Known rows, with every way that one mark hangs from another
vuza(dukit(fidi)): [  4   1   2 -13  -4  -8   1  -7  -9  -3  12   7 -14  -8  17  -6   5   8
   3   3  -7   4  -6   8   2  -4   9  -5  12   3   2   2  -2 -14  -2  -4
 -14  -2  -6   3  -4]
sesor(fidi): [-12   7  -2  -7  -8   5   4   0 -11 -10  16   8 -13  -8  11  -3   7   5
   3   1   9   9   6   2   2 -11  -5  -2   1  -1   2   5   9  -8   6  14
   3   2   2  -3   1]
faren(fidi(dunef(kinin vuza)) tovolor(zuzef(tusut))): [  2  10   1  15  -6   5   8   6   4   2  -8  -1  16  15 -14  -7  -8   4
  -4   4 -13 -13   3  -7   3  14  -3  -6  -4 -10  -3  -3 -10   2  -3  -8
  -7  -5   9   6  16]
bega(dukit(fidi maripad) dunef): [  6  -2   3 -19  -3 -17  -6 -11  -8  -6  13   3  -6   0  13 -12   2  12
   9  -2 -12   1 -15   1   4 -12  27 -14  20   0   4   6   0 -24  -9   3
 -12  -1   2  10 -12]
katek(geriz(kinin)): [ -4   0  -5  -3 -12   8   2   2   2  -1  23  11 -21 -12   9   3   9  -8
  12   7  14  10   8   7  -3 -10 -12  14  13   1  -7   8  12  -3  12  23
  -5   9  -9  -8   4]
dunef(kinin tovolor(faren zuzef) vuza(dukit)): [  3  -2   0   8  10 -13  -4  -2   5  16 -19   0  14   3   2   1  -4  -2
   4   4  -9 -18  -3 -19   5  12   4   8 -11  -8  -7  -3  -5   4   8 -26
   5 -11  -8  -3   8]
molut(dunef(kinin) faren(fidi(geriz))): [  7   1  -5   4  -1   3  12  -1  -9   1  -2   1   4   0  -3  -4  10   3
 -19  -6   0  11 -11  13  13   6  21 -10  13 -25  -7  -6  -5   2 -16 -15
 -18  -3  13   9   0]
tovolor(faren zuzef(tusut(dunef))): [ -8  10  -4 -11 -12   4  10   3  12  14   2 -11  -8   5  14   9  -4   4
   7   1   4 -10   5 -26 -26   9 -24  14 -21  12  -3 -10   4  -8  19 -12
   4 -26  -1 -23  14]
tovolor(zuzef): [ -6   7  -1  -8 -13   7   3  -3   3   0   7   0  -9  -9   6   1   7   9
   7  -1   3   1   5 -10  -9  -5  -8   5   3   2  -3   0   6 -10  12   1
  -4  -7  -1  -9   5]
dunef(kinin tovolor tusut(zuzef)): [ -4  -1   9  13   3 -11  -5   0  10   7 -13  -3  11  -1  -1  15  -6 -14
   2   0   3 -14   5  -2  -1  11  -2   8 -14   3  -2  -7  -7  14  17  -2
   1  -6 -14 -12  -3]
dukit(fidi(dunef(kinin tovolor tusut) geriz) maripad): [  6 -10  14  -1  15  -7  -9  -1  -1  -8 -15 -10  11   5  -9   0  -3  -7
 -14  -5  -6  -5  -6  20  13   2   9  -8  -4   4   7  -3  -4  21 -24  -3
   4  19  -9  10 -23]
sesor(fidi(geriz) katek(somez)): [-15  -6  -4  -2  -5  29  11   9  -7 -15  10   4 -17 -10 -15   2   9  -2
  -8  -9  16  26  10  13  13 -16 -12  -4   1  11   5  14  11   7  -5  35
   9  14   7   3  -5]
tovolor(faren(fidi(geriz)) zuzef(tusut(dunef))): [ -7   9  -1  -2  -9  12  18   5  11  14   1 -12  -3  16   0   6  -6   3
  -6  -3   2  -9  -1 -21 -16  12 -26   6 -19  11   3  -8  -1   0   6 -13
  -1 -22  12 -12  14]
dunef(tusut): [-10   3   4  -2  -6   0  -2  -2   2  -2   6   7  -6  -8   6   4   4  -3
   4   2   9   1   4  -5  -5  -4  -1   5   4   3   0   1   3  -2  11   3
  -1  -2  -5  -8   0]
dukit(fidi(dunef(tusut) geriz(kinin)) maripad): [  6  -6   5  -9   5   2  -5  -4  -5 -11   4  -7 -10   4  -3  -4   1  -4
  -5   2   0   6  -1  24   3 -11   1  -3   7   4   5   2   5   9 -24   9
   1  23  -7  12 -16]
faren(fidi(dunef(tusut(zuzef) vuza) geriz) tovolor): [  1   6  -2  19  -1   6   8   4   5   3 -10  -1  15  14 -26  -4  -8  -3
  -6  -2 -11   2  -1  -1   6   7  -6  -7   2  -6   7  -4  -5   8  -3   2
  -6   2  14  14   9]
faren(tovolor): [ -9  14   1   0 -14   4   6  -2   0  -1  11  11  -6  -4   7  -5   5   6
   6  -3  -3   9   4  -8   0  -3  -1   0  14  -4   0   1   7 -15   8   0
  -7  -1   2  -1   6]
molut(dunef(tovolor(zuzef) vuza(dukit(maripad))) faren): [ 14  -2 -12  -6  14 -25  -6  -4  -3   8 -16  -2  12 -15   4 -13   0   6
   8   5 -26   0 -13  -9   7   6  27  -2   7 -20 -12 -12  -2 -20  -9 -26
  -3 -12  -6   8 -13]
bega(dukit(fidi(dunef(tovolor) geriz) maripad)): [  9  -5   6 -14   9  -7  -7  -5  -4  -7  -1  -6  -2   7  -5 -10   0  10
  -4  -4  -8   5 -14  13   8  -9   8 -14   9   9  12   6   0  -3 -25   4
  -4  11   2  16 -17]
geriz(kinin): [ -4   5  -1  -5 -12   4   0  -4  -2  -2  17   7 -18  -7  12   2   8  -2
  10   7  13   5   5   4  -4  -9  -5   8  13   0  -3   4   7  -7   9  11
  -3   4  -6  -4   5]
somez(katek(geriz)): [ -6  -5  -4  -8 -17  16   2   5   9  -5  20  18 -12 -20   3   6  15  -6
  11  -1  21  14   7   7  -2 -10 -14   8   9   8 -10   7   6  -2  12  24
  -6   1  -7 -14   2]
tovolor(faren(fidi) zuzef): [-10  11   1  -2 -10  12   9  -2   3   7   5   1  -4   2   3  -1   3  10
   0   0  -2  -2  -1 -16  -4   2 -11   0  -3  -2   1  -7   0  -9   8 -17
  -6 -14   7  -7  14]
molut(dunef(tusut(zuzef))): [ -3   5  -7   0  -7  -3   3  -1   4   3  -1  -3   1 -11   4   6  -2  -4
   2  -1   0   5   3   0 -13   3   3   5  -1  -6  -6 -10  -1  -7  15   2
  -5 -14  -3  -7   0]
zuzef(tusut(dunef(kinin vuza(dukit)))): [  7  -6  -1   4  -1 -17   0   2  -2   8   1   4   2   5  17   4  -8  -9
   6  11   4 -19  -3  -9 -11  14   4   4  -8   5  -6   4  -9   0  12  -6
  -1 -12  -3  -5   6]
zuzef(tusut(dunef(tovolor(faren) vuza))): [ -6   4  -2   1   3 -12   4  11  10  17  -7  -2   4   6  11   7  -7  -8
   6   7   8 -16   0 -26 -13  14 -14  13 -19  11   1 -11   0  -1  20 -14
  11 -21  -6 -14   8]
tovolor(faren(fidi(dukit(maripad) dunef geriz(kinin)))): [  5   2   1  -1   4  21  -2  -6 -10 -11  13  -3  -4  18 -10  -9   0   7
  -9  -2   3  11  -1  14   3 -14  -9 -10   8   0  10   4   3   3 -27  -1
   7  19  18  10   4]
tusut(dunef zuzef): [ -1   3  -5  -4 -14  -1   5   0   4   8  10  -4 -12  -3  14  12   0  -1
   8   0   9   0   3  -9 -21   4 -13   4  -7  11  -1  -6   1  -7  24   5
  -5 -15   0 -12   6]
molut(dukit(maripad)): [  0   1   0  -9  -4  -4  -3  -7  -8  -8  15  10  -7 -15  18  -7   4   9
   2  -1   0   6  -6  -1  -3 -12   9 -11  15   0   0   3   2 -18  -5  -5
  -2   4   2   0 -12]
bega(dukit(fidi maripad) dunef(tusut)): [  3  -5   7 -12   3 -22  -9 -10  -3  -5   5   1   1   1   8  -9  -3   2
   9  -1 -14  -3 -14   0   3  -8  29  -9  14  -1   4   3  -3 -17  -8   2
 -10  -1  -3   8 -15]
vuza(dukit): [ -1   2  -1  -8  -7  -5  -2  -9  -5  -1  14  11 -11  -9  15  -5   5   8
   8   4  -1   4  -1  -1  -4  -6   4   0  12   1  -1   7   1 -14   7   1
  -9  -4  -1  -1   2]
tovolor(faren(fidi(dunef(kinin vuza) geriz)) zuzef): [  3  -1  -2  10   2  16   6   2   0   5 -11  -6  12  17 -18  -3   2   5
 -16  -3   2  -6  -4  -2   6   7  -6  -6  -8 -10   1  -1  -4  16 -10 -16
   0   0  17   9  15]
bega(dukit dunef(tovolor(faren))): [ -7   3  -2  -6   1 -13  -3  -7   8  10   1   0   3   6   2  -2   1   6
  11  -2  -6  -2  -8 -19  -1  -1  12   4   5  -3   2   1   1 -16  11  -4
  -2 -15   3  -3   7]
faren(fidi(dunef geriz) tovolor): [ -4  10  -1   5 -10  15   9   0  -2  -5   9   4  -1  11 -15 -11   4  11
  -8  -6  -7  14   0   5   7  -1  -5 -11  14  -6   8   4   1  -3 -12   4
 -11   7  20  16   7]
fidi(dukit(maripad) dunef(tovolor) geriz(kinin)): [  9  -3   1  -4   9   9 -10  -4  -4 -13   4  -7  -3   6 -12  -6  -1   2
  -1  -2   4   9   4  18   4 -14  -7  -2   9   5   8   7   6   6 -22  16
  13  26   5   9 -11]
dunef(kinin tovolor(zuzef) tusut vuza(dukit)): [  3  -6   5  15  13 -22 -10  -2   7  10 -25   1  19  -1  -5   4  -9 -11
   6   8 -11 -22  -1 -13   5  14  10  10 -10  -7  -7   1 -10  10   7 -13
   3  -6 -13   0  -2]
fidi(dunef(tusut(zuzef) vuza(dukit)) geriz(kinin)): [ 12  -9  -8   7   6  -3  -5  -6   2   3  -6  -5   0   7 -14   1  -6  -9
   6   9   0   1   2  11  -4   0  -7   8   0   0   0   7  -2  10  -1  14
   2   5  -1  10   4]
katek(somez): [ -8  -2   0  -6 -12  14   2   1   1  -4  15  10 -15 -14   2   3  13   2
   5   1  13  11   7   2  -4  -7  -4   4  10   8   0   3   1  -6  13   9
  -2   2  -1  -7   1]

Rows
[  2  -1   5  -5   3 -21  -7  -6  10   2  -8  -9  15   9   2  -3 -12   3
  13   0 -15 -22  -8 -16  -2   3  15  -2  -4   1  -3   3  -6  -9   1   1
  -1 -13  -3  -6  -7] : bega(dukit(maripad) dunef(kinin tovolor(zuzef(tusut))))
[ -7  15   1   7 -13  13  15   0   4   2   2   2   2   7 -13  -7   0  10
  -4  -8 -13   5  -1 -10   7   2 -10  -5   9  -7   3   0   3  -5  -4  -4
 -12  -2  15   7   8] : faren(fidi(geriz) tovolor(zuzef))
[ -2  11  -2   6   4   4   4   2  -3   3  -1   3  11   4  -3  -4  -3   5
  -9  -4  -7   5  -4  -4   3   5   6  -3   2 -13   3 -12  -5 -10  -4 -18
   1  -7  13   0   8] : molut(dunef(tovolor(faren(fidi(dukit)))))
[  2  -2   0   5  -5  -8   3   8   1   7   0   2   2   5  14   8  -4 -10
   0   7  15 -17   0  -9 -12  11  -2   6 -10   6  -5  -1  -4   5  16  -3
   3 -10  -3 -10   6] : zuzef(tusut(dunef(kinin vuza)))
[  6  -4  -4   9  -6  -7   3   4   1   9  -2  -2   2   3  11  13  -3 -10
   2   4  12 -12  -1  -8 -12  12  -2   3  -9   3  -6  -4  -6   7  20  -3
   0 -11  -1  -6   7] : tusut(dunef(kinin vuza) zuzef)
[ 10  -1   5  -7   6 -12  -1  -2   6   2 -13 -13   5   6   0  -1  -8   7
   0   3 -19 -16  -1   8  -3  14   0   0 -14   4  -2  -2 -12   3  -8  -7
  -6  -7 -10  -1  -4] : vuza(dukit(fidi(dunef(kinin tovolor(zuzef(tusut))))))
[ -2  -5   8  17  10 -15  -9   5   4   5 -17   6  16  -2  -2   6  -3 -16
   0   6   6 -18   0  -6   9   9   9   7  -5  -5  -3  -2  -5  15  11  -7
   6   3 -13  -2  -4] : dunef(kinin tovolor tusut vuza)
[ 15   3  -4 -13   7   0   8  -4  -9  -7  -1  -5  -3  -1  -1 -18   6  19
 -15 -10 -23  24 -13  17  12  -7  17 -21  19 -14   3  -2   5 -13 -39 -19
 -13  12   8  20 -16] : molut(dukit(fidi(dunef geriz) maripad) faren(tovolor))
[  7 -13   0  -1  12  -6 -14  -8  -7  -7  -3   3   7  -1  -8 -11  -3  -1
   0   4  -5   2  -5   6   3  -7   9  -7   8   2   5   8  -1   3 -16   2
   5  12   4  14 -12] : fidi(dunef(tusut vuza(dukit(maripad))) geriz)
[  5  -1   6 -17   0 -12  -6 -10 -12  -8  14   8 -11 -10  22 -12   2   8
   6   2 -12   2  -9   8   5  -9  15 -12  13   6   3   2  -1 -17 -12  -8
  -9   4  -8   6 -15] : vuza(dukit(fidi maripad))
[  4  -4  -8  -3  -3 -16  -4  -7  -5   1   9   9   1  -7   7  -9   4   4
  14   5  -7  -1  -5  -6   1  -4  21  -2  17  -9  -2   7  -2 -18   8   5
  -7  -6   5   7   3] : bega(dunef(vuza(dukit)))
[ -2  -3 -11   0  -2  26   1   9 -11 -22  22   2 -19  -3 -14  -1   2  -2
   0   0  12  28  18  28   5 -21 -18   2   3   3   1  20  17   6 -11  51
  12  28   6   4   5] : sesor(fidi(dukit dunef) katek(geriz(kinin)))
[ -4   5   7   1  -4  -3   2   3  11   5 -10  -7   7   0   3   7  -4  -2
   3   1   1 -19   6 -10  -5  10 -11   8 -14   6  -5  -4  -4   6  11  -3
   2 -12 -11 -16   1] : dunef(kinin tovolor(zuzef(tusut)))
[-12  -9  -4  -2 -12  25   5  11   5  -6  19  13 -21 -22  -9   6  12  -7
   4  -4  16  23  13   8   4 -12 -12   6   9  13  -3   9   9   1  12  33
  -1  10  -4  -9   0] : sesor(katek(geriz somez))
[ 14  -6  -5  -1   5  12  -9  -3 -11 -16   8  -1  -3   6 -10 -11   1   1
  -3   2   9   9   1  19   2 -18  -3  -5  15   1   5  11   6   5 -23  14
  13  27  11  15  -4] : fidi(dukit(maripad) dunef(vuza) geriz(kinin))
[ -6   5  -3  -1  -2  -6   4   3  12  19  -4  -9  -4   3  11  16  -4  -3
   7  -1   4  -7   1 -20 -17  13 -18  11 -19  12   2 -15   2  -2  25 -10
   4 -22  -6 -16   8] : tusut(dunef(tovolor(faren)) zuzef)
[  2   0   1   5  10 -13  -1   0   9  15 -20  -3  15   7   4   2 -11  -3
   5   6  -9 -25  -1 -21  -2  15  -4  10 -20   0  -7  -5  -8   4  10 -25
   8 -19 -10 -11   9] : dunef(kinin tovolor(faren zuzef(tusut)) vuza(dukit))
[-11   1  10  10   9  -6  -5   0   7   9 -14   1  11   3   3  11  -2 -12
  -4   0   4 -12   3 -11   3  10   1  11 -13  -2  -1  -8  -2  14  11 -17
   7  -4 -13 -12   3] : dunef(kinin tovolor(faren) tusut)
[ -7 -13  -4   2  -1  32   7   8  -9 -18   4  -2 -11  -1 -24   3   9  -2
 -16  -9  16  23  12  26  13 -12  -8  -8  -4   6   3  17   5  21 -14  36
  10  22  10   9  -2] : sesor(fidi(dunef(kinin) geriz) katek(somez))
[  5   1  -4  -8  -5  22   0  -3  -5 -14  10  -4  -6   4 -12  -4   6  12
 -10  -9  11  17   6  16  -6 -13 -10  -5  10   5   8  10   4   2 -13  14
   4  15  19   5   2] : fidi(dukit dunef geriz)
[ -9   0  -6   0  -3  22   5  10 -11 -19  19   9 -12 -11  -4  -2   2   0
  -3  -7  12  24  13  14   9 -18 -14  -3   1   6   2  16  15   0  -3  39
   9  16   7  -5   2] : sesor(fidi(dukit) katek(geriz))
[ -8  -1   2   0   9   7  -2   0   9   5 -12  -9   5   7 -14   4   1  -1
  -7  -5   3   4   3  -3  -2   2 -12   8 -10   4   7  -5   4  12  -1  -4
   9   1   0  -3   1] : fidi(dunef(tovolor(faren) tusut) geriz)
[  7  -9  10   8  17   3 -14  -4  -1 -14 -13  -7  18  10 -18   0  -7  -5
 -12  -8   1  -2   1  14   5  -2   4  -6  -3   3   8   4  -4  21 -24   3
  14  23   5   5 -15] : fidi(dukit(maripad) dunef(kinin tovolor tusut) geriz)
[-1 -1  3  1  1 -1 -6 -1  1 -1 -2 -1  2  0 -3  4  5  2 -2  1  6 -3  3  8
  0  4  3  0  0 -1  0  1 -3  8  3  3  0  6 -2  0  0] : fidi(dunef(kinin tovolor))
[  6  -5  10  -7   8  -9  -9  -2  -6  -9  -4  -4   3  -1   5  -4   2   2
  -6  -1  -6  -6  -6  17   9   1  14 -11   1   2   4  -4  -4   5 -16  -5
  -1  14  -9   7 -17] : dukit(fidi(dunef(kinin tovolor)) maripad)
[ -9   3   1   8   9  -7  -3   4  13  15 -21  -4  13  -1  -6   5  -4  -7
   6   4  -3 -14   3 -25  -1   8  -8  15 -16  -2  -2 -11   1   6  15 -19
  12 -13 -11  -9   5] : dunef(tovolor(faren zuzef) tusut vuza)
[ -2  -2  -2  11   6 -10   0   7  10  20 -19  -7  11   7   5  13  -4  -8
   1   3   2 -20  -2 -25  -7  19  -5  14 -22  -3  -7 -11  -2  10  16 -24
  11 -15  -6  -9   9] : tusut(dunef(kinin tovolor(faren zuzef) vuza))
[ -1  -1   9  18   5  -5  -4   0   7   3 -13  -6  15   9 -15  10  -9  -9
  -4   2  -4 -13   1   7   2  15   0  -3 -12  -1   4  -9 -15  17   7   0
  -6  -1  -2   0   2] : faren(fidi(dunef(kinin tovolor tusut(zuzef))))
[-11   1  -4  -2  -4  19  10   5 -11 -14  12   1 -21  -3  -4   0   6  -4
  -3  -2  16  20  10  16  13 -18 -15   1   4   2   3  17  18   7  -8  37
   8  18   2   7  -2] : sesor(fidi(geriz(kinin)) katek)
[ -7   1   8  12   7  -6  -3   0  12  14 -17  -5  12   5   1  16  -8 -13
   1  -2   2 -15   3 -12  -3  13  -7  11 -21   2  -2 -13  -4  16  18 -16
   6 -12 -15 -17   5] : dunef(kinin tovolor(faren) tusut(zuzef))
[  8  -3   1 -13   2  -3  -7  -1 -13 -10   6   3  -5  -6   7 -13   6   7
  -1   4  -1   2  -7  13   5 -10  11 -13  10   2   4  -2   1  -7 -14  -3
  -1  11  -1  13 -10] : dukit(fidi(dunef(vuza)) maripad)
[ 10  -7   3  19  14  -4 -12   4   5  -1 -22  -8  23   9 -19   9 -12 -10
  -4   1   2 -12   5   7  -1  10   0   3 -13  -1   2  -4 -11  20   4   2
  11   6  -1   0   3] : fidi(dukit dunef(kinin tovolor tusut(zuzef) vuza))
[ -4   4  -6   3   2  -8   2   8  12  20 -14  -7   4   3   4   8  -3  -3
   8   4   0 -13  -1 -31 -11  13 -11  16 -18   2  -2 -12   2  -1  19 -19
  10 -19  -4 -10  10] : tusut(dunef(tovolor(faren zuzef) vuza))
[ 18 -11   2   1   6 -24  -4  -3  -8   5  -4  -1   2   3  21   1 -10  -7
   4   5 -10 -15 -13   3  -3  11  16  -8  -7   5  -2  -4 -11  -1  -2 -16
  -5  -5  -9   6 -10] : tusut(dunef(kinin vuza(dukit(fidi maripad))) zuzef)
[-10  -3  -2   0  -3  29   5   9 -11 -20  14   7 -13  -9 -12  -1   5   2
  -4  -6  13  25  14  14  10 -18  -9  -6   1   9   5  14   6   0  -4  33
  13  15   8  -1   0] : sesor(fidi(dukit) katek(somez))
[  6  12 -15  -3  -3  -6  11  -2  -5   4   2   6   0 -14   9 -11   7  13
  -5  -4 -19  24  -7  -2   2   3  24  -7  21 -32 -12  -8   4 -28  -9 -21
 -17 -10   6   7   1] : molut(dukit dunef faren(tovolor))
[  7  -4   0   3   6 -12   3   1  -6  -2  -6   1   7  -8  12   2  -2  -3
 -16  -2  -8   2  -8  16   1   6  28  -5   5 -20 -10  -5 -10  -1 -12 -17
 -10  -2  -6   6 -12] : molut(dukit(fidi) dunef(kinin tusut))
